In the rows, 128 means zero.
Known rows, with every step that occurs:
debit > ripu > peraz: [ 86 105 167 155 142 139 152 129 130 204 149 162 148 129 148  82 107 121
  95 147  94  83 109 154 158 122]
sotela > fizi > debit > rudol > vafon: [114 104 137 129  69  63 121 101 122 125 147 160 106 199  75 106 107  99
 144 146 114 125 128 119 137 136]
peraz > ripu: [141 126 153 118 102 123 175 102 135 142 138 150 114 119 108 101 125 109
 140 150 109 115  89 150 140 131]
viza > debit > fizi: [102  66 163  94 131 117 124 164  98 113 157 139 166 131 130  96 119 134
  97 144 133 190 141 136 140 113]
ripu > peraz > rudol: [ 72 122 136 148 153 115 111 128 124 186 148 149 135 153  95  79  83  93
 138 145 119  67 120 139 129 151]
vafon > rudol > debit > pafiviz > peraz: [ 92 112 137 138 165 112 134 148 134 182 158 157 141 106 126  58  94 147
 141 117  68 103 153 128 182  97]
nopov > debit: [144 113 126 123 100 118 124 161 109 114 107 181 144 154 127  93 110 130
 139 121 132 143 177 143 139 110]
sotela > nopov: [109 163 134  95 130 151 157 159 157 130 128  92 126 157  79 123 143  79
 129 126 135 105 101 144 102 115]
fupineg > vafon > rudol > debit > pafiviz: [189 104 141 110 123 113 124 133 127 128 127 143 140 126 116  92 110 128
 167 115  74 113 191  89 169 122]
sotela > fizi > debit > ripu > peraz > rudol > vafon: [ 64  97 140 147  83  57 151 101 130 195 155 173 134 219  84  57 100  65
 125 163 103  59 106 146 144 147]
vafon > rudol > debit: [137  93 132  97  82 108 120 155 136 125 119 131 112 132  88  79  86 118
 175 135  86 151 167 104 142 126]
nopov > sotela: [157 143 126 130 115 141 135 127 128 165 122 171 163 146 124 130 100 139
 125 126 103 139 114 143 144 117]
pafiviz > debit: [ 86 119 115 121 141 118 145 142 116  96 109 131 131 154 101  88 145 125
 101 117  88 116 174 110 125 129]
sotela > fizi > debit > pafiviz: [130 126 145 151 124 111 145 145 100 149 138 178 140 144 108 105 112 116
 122 120 101  85 141 112 147 129]
vafon > rudol > debit > fizi > sotela: [119  99 153 136  89 111 124 159  97 153 173 179 145 147  92  92  71 131
 142 135  97 128  90 102 127 124]
ripu > peraz > rudol > debit: [ 71  95 137 127 119  80 150 143 117 148 119 167 121 155  85  48  73 101
 169 144  71 100 160 142 137 140]
pafiviz > peraz > ripu: [ 85 129 149 137 134 111 186 105 139 184 157 158 120 114 111  62 116 122
 127 144  95 111  78 169 160 112]
sotela > fizi: [103 128 150 139  90 127 163 142 130 162 140 166 121 137 114  82 101  64
 124 116 126 104 110 131 124 153]
pafiviz > peraz: [ 58 132 122 151 168 112 142 132 132 178 150 142 137 123 133  79 118 143
 111 120 111 119 115 149 154 105]
fizi > debit: [106 121 111 137 110  88 127 139  95 119 111 136 125 171  88 118 124 145
 124 140 121 137 138 117 124 120]
viza > debit: [105  95 128  90 129  92 126 135 113 102 110 109 161 133 117 109 122 144
 123 129 131 142 156 141 121 101]
ripu > peraz > rudol > debit > pafiviz: [117 104 151 136 153 105 142 138 115 151 136 179 142 125 116  77  89 120
 161 132  62  66 172 129 159 129]
sotela > nopov > debit > rudol > vafon: [141 115 137  99  82  94 116 123 146 106 136 150 121 198  82 111 120  97
 156 139 127 127 149 142 135 111]
debit > fizi > sotela: [114 121 152 155 118 124 129 142  91 156 177 176 155 145 117 121  99 138
 112 131 124 114  67 118 118 126]
fupineg > vafon > rudol > debit > viza: [170  69 111 111  65 107 112 134 116 145 108  92 144 189 104  38  81  99
 158  88 104 151 177  92 165 141]
vafon > rudol > debit > fizi: [130  64 165 100  94 129 120 179 117 132 164 154 127 130 107  73  90 114
 139 148  96 195 150 107 158 133]
viza > debit > pafiviz > peraz > ripu: [ 94 114 159 123 154 102 182 108 129 174 157 163 150 101 120  61 116 139
 126 138  83  93 104 169 172  92]
nopov > sotela > fizi > debit: [106 130 128 147  73  96 161 151  97 169 117 194 141 189  73  83  84 100
 119 130 103 126 114 131 132 133]
sotela > nopov > debit > ripu: [118 116 177 114  94 165 168 168 130 132 120 139 169 166 110  90 140 117
 132 135 117  91 122 160 155  90]

Rows:
[114 127 175 128  89 157 169 163 118 144 128 154 178 176 100  95 126 126
 136 131 114  64  94 155 142  86]
fizi > sotela > nopov > debit > ripu
[ 56  70 167 125 132 105 149 168 102 143 168 172 139 145 102  44  93 120
 140 149  86 158 137 138 165 130]
pafiviz > peraz > rudol > debit > fizi
[110  89 102 133 112 130 127 139 105 125 109 100 154 187 118  54 117 108
 100  83 106 120 166 108 147 140]
pafiviz > debit > viza
[103 181 130 120 121 137 158 150 140 148 140 113 141 171  64 128 122  91
 133 119 130  62  58 137  83 109]
fizi > sotela > nopov
[170 104 146 112 123 127 118 149 131 132 136 150 134 107 119 102  98 134
 166 124  75 108 175 100 163 118]
vafon > rudol > debit > pafiviz
[ 72  98 158 156 115  93 143 152  85 176 173 205 150 163  91  67  60 118
 135 143  85  91  88 129 124 134]
ripu > peraz > rudol > debit > fizi > sotela
[ 88  82 183 126  96 126 168 130 115 126 124 133 153 148 103  80 120 139
 171 152  74  80 123 139 168 120]
peraz > rudol > debit > ripu
[144 105 144 106 161 115 122 133 114 114 129 131 174 108 142 126 127 155
 125 120 110 101 167 128 147  97]
viza > debit > pafiviz
[122 102 165 100 109 151 141 204 114 123 153 171 150 166 106  79 118  92
 109 135 138 174 142 148 138 112]
sotela > nopov > debit > fizi
[ 97  69 119 135  94  99 131 139 105 168 117 128 146 188 106  23  60  92
 154 105  92 106 155 133 155 148]
ripu > peraz > rudol > debit > viza
[ 82 140 116 135 125  66 139 116 141 175 164 166 157 212  78  73 110  93
 149 132 111  37 108 154 137 102]
fizi > sotela > nopov > debit > pafiviz > peraz > rudol > vafon
[112  92 164 100 131 120  87 126 107  88 129 112 146 124  92 124  99 159
 156 133 124 138 150 123 137 107]
viza > debit > rudol
[ 53 115 140 137 187 103 116 129 114 164 156 129 172 133 102  71 103 140
 147 127 109  57 132 143 159 108]
viza > debit > pafiviz > peraz > rudol
[ 97 110 155 126 140 141 103 133 108  84 130 130 121 141  78 106 117 143
 139 123  89 117 164  99 140 130]
pafiviz > debit > rudol
[ 87 121 129 146  81  88 156 150  97 146 121 166 119 178  75  81 102  95
 121 131 119 120 123 119 120 139]
sotela > fizi > debit
[123 156 128 116  94 125 149 179 119 129 116 169 154 188  75  92 104  99
 143 113 134  89 122 150 102  94]
fizi > sotela > nopov > debit
[152  69 115 113  64 121 107 149 121 149 117  98 138 169 107  47  71 104
 158  97 104 147 161 104 160 137]
vafon > rudol > debit > viza
[109  91 113 152  64 105 135 147  89 165 118 129 145 207  97  49  83  85
 115  93 131 123 126 116 143 148]
sotela > fizi > debit > viza
[ 87 101 137 136 111  78 134  88 146 183 158 149 139 192 112  84 116  88
 129 162 108  66 110 150 148 138]
debit > ripu > peraz > rudol > vafon
[ 65 108 166 154 145 134 128 123 122 194 155 143 153 152 104  76  94 106
 136 154 107  46 103 145 150 141]
debit > ripu > peraz > rudol
[ 82 123 167 151 117 136 166 160 121 208 143 190 167 170 112  59  88 104
 106 136  97  54 100 167 139  99]
fizi > sotela > nopov > debit > ripu > peraz
[ 42 128 143 167 158 101 134 139 106 191 164 163 150 157  78  53  89 109
 145 127 102  44 113 133 159 131]
sotela > fizi > debit > pafiviz > peraz > rudol
[ 53  92 166 135 144 115 126 127 115 182 145 134 170 154  98  65  91 113
 133 155 109  53 117 152 147 127]
viza > debit > ripu > peraz > rudol
[110  69 166 110 107 116 154 170 104 114 151 172 130 134 125  79 109 123
 126 145  90 192 151 129 152 130]
rudol > debit > fizi
[ 66 130 140 156 186 122 116 125 122 177 166 138 155 131 107  80 106 132
 149 126 107  50 117 136 163 122]
debit > pafiviz > peraz > rudol
[ 86 142 152  98 122 130 156 174 120 138 159 121 166 173  65 108 116  95
 114 129 133 100  67 142  91  99]
viza > debit > fizi > sotela > nopov
[ 84 153 135 154 172 122 152 162 121 187 157 184 170 144 116  67 103 138
 122 102  98  58 118 156 154  75]
fizi > sotela > nopov > debit > pafiviz > peraz
[ 57 112 168 166 110 119 148 136 107 226 150 188 166 188  74  47  64  87
 130 154  90  45  90 149 155 144]
nopov > sotela > fizi > debit > ripu > peraz > rudol
[ 88 142 137 139 177 131 151 168 132 174 150 170 161 134 126  63 117 129
 119 106 101  87 147 161 166  80]
sotela > nopov > debit > pafiviz > peraz
[ 98 157 152 117 122 147 157 170 128 152 167 131 148 172  70 119 119  86
 116 128 131  93  52 136  95 113]
debit > fizi > sotela > nopov
